Each row was made from one walk, in order. Every step used is in the known rows, and no mark comes twice. Write each row's walk.
Known rows
notavi-bavez-nazo-letan-pazadi: [  0  -2 -16  14  13   0   3   4 -13   8   2  -8   0  15  14  -5  23   4
  -2  12  26   7   7   5  21   7 -12  29  -7   1 -15  14   5  25   9  -9
  -7  10  -3  26  -9 -11   2  -3   3  -1  10   1   3 -31 -13  -9 -18   0]
letan-pazadi-bavez: [  5   2   0  23 -12  -9  -1  -5  -9  12   2  -1  -2  -8  26  28   1  -5
  -7  -7  18   0 -22   7  15  15  -9  13  -8 -18 -13   8  12   2   6  -4
  10  -4   9 -13  -6   0  11   1   1  -3 -11   8  -5 -21  -3   4 -25   2]
temak-notavi-bavez: [  2 -14  -1  10   0  -1   9  -1  -5   8  -6  -4   7 -20  -5  -2   6  14
 -10 -15 -12   5  -7 -14  -2 -16 -23   1   3  16  -7   2  -8 -11 -15  -5
  10 -13 -10  10 -16   0   4   6 -15   8   2  14   8  -3  10  -5   8   6]
nazo-bavez-pazadi: [-12  10   6   1  10   8   0 -16 -15  20  27   0  12  -2  25  -8   1  -9
   7   1  -9   4 -20   9 -10   5  -8  -1   1 -10  19  12  13  18   4  -7
 -11  -9  -7  -6  -3  -6  17  -6   0  -2 -12  13 -15 -11  -6  -4 -15   4]
letan-pazadi-bavez-notavi-rasera: [  7  12  13  12  -2   8   0  -2  -3 -10   4  -6 -10  -6  11  13  -4  -4
  -9   4  17 -16  -9  -2  12  -1  -6  22 -22  -4 -12  -5   1  -7  38   1
   5 -12   6 -17 -16   2   7   7   9  -3 -10 -13  -9  -5   4  20 -10 -14]
temak-pazadi: [-10 -15  -5   0   2  -6  15  -9  -7  20   9   2 -15  -3  10  13   1  -2
  -7  -2  -4  -5 -23 -10 -14   8  -2  -7  17   7  31   9   2   7 -17   1
  -2  10 -14  -3   7   3   1 -13  -7   0   2  22  -5   0 -17 -16 -12   6]
pazadi-letan: [  3  -2  12   2  -6 -18  -3   2  -5  -1  -3 -17  -5  -8   9  21  -3  -6
   8 -18 -27 -11 -36  -2 -19  -4 -14   4  16   0   5   4   6   2 -10 -15
   1 -14  18   5 -10  -4  -7   4   5  -6   3   1  -3 -14   1 -16  -5  18]
notavi-bavez-pazadi-letan: [  6   0  20  -4  15   9  17  -1  -5  -3   0 -18   9  -8  35  -1  12   8
   1 -22 -12  -2 -10   7   0  -5 -20  18  -2 -11  -9   1   5  -6   8   0
  -7 -21   3   7 -30  -9  10  12  17  -4  13   6  -5 -34  -6   4 -12  23]
bavez-notavi: [  4   5  10   6  -5   5  -7  -5  -7  -3  13   2  -4  -8  -1  13 -17  -6
   6   1 -31  -5 -29   5 -14 -14  -8  -1   6   6   6  15   8  -6   2 -14
  -7   5  -5   2  -1   7  -2 -17   5  -2   1   3  -5  10  11 -11   7  -5]
rasera-gosaba-bavez-pazadi-letan: [  8  -5   1 -25  25  -6   1   9  12  -7  16 -16  20  13  23  -1   7  -7
  14 -17  -7   7  19  22  -1  15   2   7  10 -43 -16  -2  -3  -2 -19   6
   2 -12  25 -10   1  -1   1   4  10  -5  14  -6  15  -9 -11   6  -9  21]
notavi-rasera-gosaba-bavez-pazadi: [ -1  -4  -1 -17  14   0   9   7  20   5  -1   6   3  10   1 -15  -1  -3
   3   1   9   9  38  10   5   7  11 -19   2 -14  -1  -6 -19   0  -9  15
  -5  -1   7 -15   8  -5   3   5  -4   3  12 -10  -6  13  -7  11  -5   7]
rasera-notavi-bavez: [  3 -18   0   6  -9   9  -6 -15 -12  -1 -21  -6   7  -3   8 -16 -14  -1
   0  -5 -16  16   2   2 -13  -7  -8 -18  -4  11  -5   2   0 -11 -19   7
 -11 -10   3  -8   1  -5   5   9  -7 -11  21  26 -13  -9   8 -11   2   8]
nazo-letan-pazadi: [  0  -4 -18  18  -1 -26 -22   5 -12  14   3  -5  -9   5   8  10   3  -5
   2   2   1  -9 -25   0   2   6   4  12  15   4   8  22   9  24  -6 -25
  -2   1  15  13  -3  -6   1 -10 -15  -5   9   0  -3 -21  -9 -16 -21  -1]
nazo-letan-pazadi-bavez: [  0   8 -12  15  -4 -17 -16   2 -16  14  -3 -18   3  -2  22   8  20  -3
  -2   2  22   1 -24  16  13  11  -4  22  -4  -7 -12   7  21   9   7 -16
  14  -2  16  -6  -6  -3  13   0  -7   6  -5  -5  -2 -33  -4  -1 -26  -1]
gosaba-rasera: [ -6 -11   4   5 -19 -13 -21   8  12   8  -5   3 -15 -17 -13   6  -6   1
   0   4  -1  -8 -16 -15 -10   2  14 -15  12  12  20   0  -2  -2 -23 -11
 -14   4  -8   5  11   1   0   2 -22  -9  -3   0  -8  10   8 -13   1  -2]
notavi-rasera-gosaba: [ -4  -4   3   2  -5 -19   1   2  13   8 -27  13 -15   1 -28  -5 -14  -3
   2  -9 -17  -7  10  -9 -20  -3  15 -27  12  25   8   6 -16  -1  -6  -1
  -1  -5  21 -15  13  -5 -10   7 -20  -2   3   1 -13  16  -4  -5   6   4]
pazadi-bavez-nazo: [ -1   6   3   3 -19   9  15   0  -8   0   4   2   0  -4  22  16  19  -5
   0   2  14   9 -17  13  19   4 -11   4  -5 -14 -10  -2  13   0   8   4
   5  10 -16   1  -1   3   1   2  19  11 -18  10   0 -10  -1 -11  -9   0]
gosaba-rasera-notavi-bavez-nazo-letan: [ -6 -15 -14 -12  -7  15 -21   3  -6 -18 -19 -12   5   1  -9 -44  18  12
   2  20  25   2  25  -3   3   2  18   3   2   7   8 -13   0   5 -15   2
 -18   4 -21  27   4  -4   1   9 -12 -11  17  -5   8 -14   0 -17  10  -1]
nazo-letan-pazadi-bavez-notavi-rasera: [ -1  19   1  11   8   2 -17   2 -17 -11  -1 -21  -6  -2   8  -7   7   2
  -6  11  22 -18 -10   4  10  -3   4  30 -16  -1 -11  -9  10   2  36  -9
   8  -9  12  -7 -19   2   7   0   2   6  -5 -22  -4 -23   3  16 -14 -14]
bavez-notavi-rasera-gosaba-temak-pazadi: [ -5   3  -9 -16  20   7   9  -3  17 -11   8  17 -11  14 -35 -10 -19  10
  -8   4  -6 -11  22 -19 -16  -1  26 -13   2  16  25  -6 -12  -7   8  13
   4   9  -6   9  13   1 -14 -15  -3   2   1 -16   8  36 -13  24  18  -8]
letan-pazadi: [  9  -9  -2  20  -4 -21  -6   1  -4  17   6   8 -12   1  12  31  -8  -9
  -3  -3  -3  -7 -22  -8  -1   7  -4   6   8  -3   7  20   3  15  -6 -15
  -3  -2  11   5   3  -1   2  -6  -7 -13   2  12 -14  -8  -8 -10 -17   3]
bavez-notavi-rasera: [ -1   6  18   1  -6  10  -4   1  -3  -9  -6  -1 -14  -9 -15   0 -14  -4
   2   2 -23 -15 -15 -11 -15 -23  -2  -5  -2  23   9   3  -8  -8  16 -10
  -8  -4  -4  -3  -8   6  -4  -3   0  -2   2  -9 -16  13  13  -2  10 -10]
bavez-pazadi-letan: [  4  -2  17 -12   6   1   3   8  -5  -7  10 -16  -2  -8  29  12   6  -5
   8 -27 -22 -15 -27   6 -10   1  -2  14  12 -16  11   6   7   4   1 -13
  -6 -20   7  12 -19   0   2  -3  14  -6   7  -1  -5 -23 -11  -8 -11  20]
rasera-notavi-bavez-nazo-letan-pazadi: [  6 -12 -20   6  10   7  -4   1 -20  -7  -6  -9   7  17  15 -21  11   5
   0   8  21   4  16   7  14   8   0  24  -8  -3  -4   6   5  22   4   3
  -7   2   0  26  -3  -6   0   0   0 -13  22  10   6 -32 -17 -13 -11   1]
nazo-bavez-notavi-rasera-gosaba-temak: [ -8  31   0  -8  11   4 -14 -17   6   0   9  14  13  10 -37 -23 -20   2
  11  15 -22   1  18 -11 -18  -9   9 -15  -8  19   4  -9  -5   4  19   2
   3  -3   5  -6  14  -4  -6   1  -4   4 -14 -21  -5  29  16  25  17 -10]
letan-pazadi-bavez-notavi-rasera-gosaba: [  5  15   5   5  12  -1  -1   2   7  -8  -8   2  -2   1   0   8 -19  -3
  -6  -8  13 -14  16   6   3   5   4  17 -14 -16 -19  -3  -2  -8  31   9
  10 -10  27 -32  -3   0   0   2  -2  -7  -8 -10   3   3  -2  29  -4 -11]
rasera-gosaba-temak-pazadi-bavez: [ -6  -5 -18  -9   5  -9  21  -4   9  10   3  10  10   8  -2   9  -1   6
  -7  -8  15  14  10   2   3  19  13 -16  -1  -9  11 -12   9 -11  -8  19
  22  12  -3  -7  16  -1   0  -4  -1  13 -11   9  17  13 -13  18  -2   3]
bavez-nazo: [ -2  -3   2   0 -18   0   7   6  -4   6   6  14  -9   1   5  14   6 -10
   4   2  -4   2 -20  -1   1   2  -7   0   8   4  10  18   3  14  -5 -10
  -8  15 -14  17   3   3 -10  -6  10   2  -5   9  -6   1  -8 -24   0   0]

Which walk is each row?
[ -2  15  10  -6   1   5   2   0  10  -9 -14  -3   3  -4 -10  -6 -16  -2
  -2  -6  -2  -5   9   8  -6 -10   5  -7 -10  -2 -18 -10  -3 -22  20  10
  12  -6  16 -35   0   3   0   4  -1   4  -7  -9   1  11   8  16   8  -8] | pazadi-bavez-notavi-rasera-gosaba
[  5  14   3  -5   0  -1  -8   2  16 -17  -7  18  -5   6 -42  -2 -25   3
   7   2 -22  -7  17  -9  -9 -10  21 -21   2  25   6  -1 -11  -9  11  -2
   1   6   4   4   8   2 -14 -10   0  -3   1 -22  -1  40   8  17  24  -6] | bavez-notavi-rasera-gosaba-temak
[ -3   2  -7   4   0   8   3   3 -11   9  -5  -9   3  11   4 -17  29   7
   4  10  13  18   0  10  12  -8 -11  12   0  15  -8   2   5  12  -1  -6
  -4  20 -15  22  -6 -11   0   2   5   9   6   2   0 -24   1 -16  -4   5] | notavi-bavez-nazo-letan
[ -8  11  -3  -3 -14   5  -3   6 -18   2  -3 -17   5   3  15  -4  34  -1
   3   7  21  10 -19  20  19   3  -3  15  -2  -3  -5  -2  19   7   6  -9
  10  16 -11   9  -2  -1   1  -4  12  20 -13  -4   7 -26   0 -14  -8  -5] | pazadi-bavez-nazo-letan
[ -2 -19  -1   1 -12   5 -19  -9   1  -7 -23  -3   2 -12  -7 -25 -13   8
  -4   5   5   6  16 -11 -13  -1  10 -20  -1  12   7 -13  -5 -15 -23  10
 -20  -8  -3  -7   6  -3   6  16 -21 -19  15  15  -6   0   9  -6   7   1] | gosaba-rasera-notavi-bavez
[-14  22   5   5   7  10 -19 -20 -17  14  27  -5  11  -3   2  -8 -12  -9
  11  15 -25   4 -28   4 -20 -10 -18   7  -5  -7   5   7  14   8   6 -13
  -2  -4  -6 -15   5   2   6 -14   3  -5 -17   6  -9  -1  16  -1  -3  -8] | nazo-bavez-notavi
[ -1 -14  -8 -19  11 -14   1   9  18   2  -9   6   5   0 -32 -11   3   3
  -2  -1   0  -2  37 -14  -7   2   3 -11  10   2  -6 -14 -26  -6 -26   8
  14 -12  15  -9   4   6  -8   9 -19   7   3 -10  14  24   8   6  15  -1] | temak-notavi-rasera-gosaba-bavez
[  6 -17  14 -17   9  20  -9   3  -2 -31 -10 -23   8 -15  27 -27   0  15
   1 -14   1 -17  16  -9  -9   7  16   9  -1 -19   9 -17  -5 -10  -7   9
 -23 -29  -1  10 -21  -3   7  20   0 -26  24  -4   5 -21  -3   5   2  14] | gosaba-rasera-notavi-bavez-pazadi-letan
[  7  11   5  15   2   3  -6  -3 -12  -5  18  -6   2  -5  29  25 -10  -8
  -5   0   7  -6 -21  16  13   3 -12  26 -15 -25 -17   7  18  -3  24  -3
   4  -3   3 -16 -11   6  10 -10  16  -6 -14   0   2 -14   5  15 -14 -13] | letan-pazadi-bavez-notavi
[ -1  18  22   4 -11  19   1  -8   0 -12  -9 -11  -6 -13   6  -1  -2  -5
  -6   4  -1  -8 -16   1   2 -18  -5   1 -17   9  -4 -13   6 -22  26   1
   2  -5  -1 -21 -16   2   9   7   9   9  -9 -11 -10  -1  18  11   4  -9] | pazadi-bavez-notavi-rasera
[  4   3  -2  16  -9   1  16   5  -8   4  13   6  -3   3  32  30  13  -8
  -5   0  33  -1 -10   9  23  18 -12  25 -12 -25 -13   4  11  15  17   1
   8   7  -7   4  -6   5   6   0  18   2 -17  10   4 -18 -16   2 -23  -2] | letan-pazadi-bavez-nazo
[  1 -12   2  -2   3   9  24   6  -6   1   8   5   7 -13  -5  -2  18  11
 -13  -8   4   2   4 -15  14 -10 -24  16  -1   8  -9   0 -10   3   0   3
   7   0 -27  25 -16   3  -5   1   1   5  -2  10  16  -3  -2  -6  10   1] | temak-notavi-bavez-nazo
[  7  -7  -6   0 -12  -8  -4   8   1  -3   8  12   2 -11 -25  18  -4  13
  -5  -8 -19 -10 -16 -24   5  -6   0 -10  14  22  15   1  -1   5 -16 -15
  10  -6 -16  33  -7   9 -12  -8  -6   6  -5  -4  12  21   7   1  24  -1] | gosaba-temak-notavi
[  0  -8 -13 -14   3  -6   8   7  15   8  11  13   9  22  -6   4   4 -10
  10  10   8  25  26  20   9  13  -4  -7   5 -23 -14   2  -6   8 -27  13
   1  22   1  -1  30   1  -5  -5   7   3  -1   4  14  14  -4 -11   1   3] | rasera-gosaba-bavez-nazo
[  3  -4 -18  10   3 -11  -7  15 -16   5  13   2 -11  16   7  10  19  -4
   6  10  16  -8 -14   7  15  15   2  26   9  -4   5  19   4  37   2 -19
  -3  14  -1  28   0  -1  -7 -14   3  -3  -2  -4   4 -21 -18 -20 -15  -5] | bavez-nazo-letan-pazadi
[ -1  -4   6   9  -9  10  19  -3  -3   9  -2   3  -5   3   8   2  11   4
  -1   0   6  17   1   0  11  -8 -25   0  -7  11  -6   4  -3   2  -1   5
  -7  18 -18  16  -4  -5  -2   3  12   4   2  18 -10  -6  -1  -7  -5   2] | notavi-bavez-nazo
[  3  18   9  -6  -4   6  -4   1  17 -20 -10   3   4   4 -28  -5 -14   3
   2  -1   0   4  21   3   7  -4  19 -13 -11   6  -9 -19   2 -23  25   8
  12  -2   5 -11   1   2  -5   3   7   8 -10 -23   3  26  12  32  18  -8] | pazadi-bavez-notavi-rasera-gosaba-temak
[ -2  11  11  -4   7  -2  -1   0  10  -6 -10   4 -10   3 -25  -7 -26  -5
   7  -2 -22 -12  10   1 -24 -16  10 -13   6   9   4   3 -11  -8  10   0
  -3  -5  20 -18   4   5 -10  -7  -9  -7   7 -10  -3  22   1   6  14  -7] | bavez-notavi-rasera-gosaba
[ -1 -20  -1 -11 -13  19   0   2  -1 -14 -14   6  -1  -6  -4 -22   2   7
   1  14  19   5  25 -12   1   0  10  -9  -4   2   7 -13  -7  -3 -15  16
 -22   7 -24  16   5  -2   1  12  -2 -18   7   8   2   0   2 -11  10  -2] | gosaba-rasera-notavi-bavez-nazo
[ -3 -12   7  -1  -5  -8   4  10  -2   0 -13   6 -17 -23 -26   6   0   6
  -9 -11 -18 -24 -12 -29 -13 -15   1   0  14  30  16  -2 -17   3   0 -11
   3 -20  -5  11 -13   7  -7   9 -18   6   0  -3  -4  11   3  -6  19  -4] | temak-notavi-rasera
[  2  14  14   2  -9  14  -5  -4  -9  -7   8 -14   9 -12  16  12  -5  -6
   0   2  -6   4 -27  20   4 -10 -13   7  -7 -11 -14  -1  18 -19  14  -7
   5   4  -6 -18  -6   7   9  -5  12   9 -12   5   0  -3  17   6  -1  -8] | pazadi-bavez-notavi
[  1  -8   1  -9   8   9   1  -1   0  11  19  -2   7   7  26   2   5  -5
   3   7   5  14  -2  16  13   5  -2  -6   2 -21   0   4   2   4 -20   0
 -13   6 -14   2   2  -2  17  -5  11   7   6   6  -9  -2   1  -3 -12   4] | gosaba-bavez-pazadi
[ -8  -2 -12 -12   3  -2  22  -5  16   3 -10   9  -5   6 -14  -6   6  12
 -10  -2  19   4  21 -15   1  13  24 -17  -6   8  16 -23  -5 -15   8  26
  18   7   1 -13  12  -3   0   9  -2  15 -12  -5   5  17 -15  25   1   2] | notavi-rasera-gosaba-temak-pazadi-bavez
[  4   1 -10   2  -8 -24 -10   2  14   6  -4  21   4   7 -26  13 -19   0
   5  -7 -22  10   3   3  -7   4  13 -30  18  11   5   8   1   0 -17  -5
   3  10  13  11  20  -2 -10 -10  -7  -1  -2  -2   4  26   1  -2  10   7] | rasera-gosaba-temak
[ -4 -15 -13 -26  13   0  17  17  16  -6   2  14   1   9 -34 -10  16   5
  -5   2  16  -3  44 -13   8   3   3   1   4  -8  -9 -13 -30   4 -15  16
  14  -2  -2   7   6   7 -13   9  -4   9  -2 -11  22  23  -7   5  22  -4] | temak-notavi-rasera-gosaba-bavez-nazo
[  7 -14  -1  -2  -7  19  12  -9 -14  -9 -14   1   8   3   9 -13   1  -1
   1   2   0  14  13   2  -1  -3 -12  -6  -8   1  -3   2  -2  -1  -8  11
 -13   3 -14  10   0  -1  -1   3   9 -11  13  24  -3  -9  -1 -17   9   4] | rasera-notavi-bavez-nazo
[  3   7  -6 -11  14  -2 -15   0  12   0  18   3  17  16 -10   0 -16  -9
  12  11 -12  21  18  19  -4  -3  -8  -6   4 -26 -19   3   0 -10 -23   3
   0  11  13 -21  24   5  -4 -12   0   1   6  -3  13  19  20   3   6  -3] | rasera-gosaba-bavez-notavi
[ -5   9   4 -12  -1  26  12 -12   5 -14   9  -2  -4  -1  -1   0   5  13
 -17  13  17  -6  -2 -19  10  -2  10   4 -20   9  14 -28   2 -21  29  15
  12   8 -23   1 -11   2   2   0  16  16 -13 -17   1  18   1  27   8  -8] | gosaba-temak-pazadi-bavez-notavi-rasera
[ -1  -6 -14  -6   3 -20  -9   0  13  16   0   3  13  13  -6   3  -8  -8
   9   5  -7  24  14  18  -3  10  -2 -22   8 -14 -11   6  -4  -5 -39   9
   2   9  17 -21  29  -1   0  -1 -11   3   5   5   1  14   9  -6  -4   9] | rasera-gosaba-bavez
[  3   6  -4   0 -10 -18  -5   6  21   0 -21  20  -8   6 -40   2 -15   6
   3  -6 -13  -3  14 -16  -9  -5  24 -36  10  31   9  -5 -15  -4  -4   2
   0   3  14   4  13  -6 -12   6 -12  -3   2 -11 -12  32   5   7  15   4] | notavi-rasera-gosaba-temak
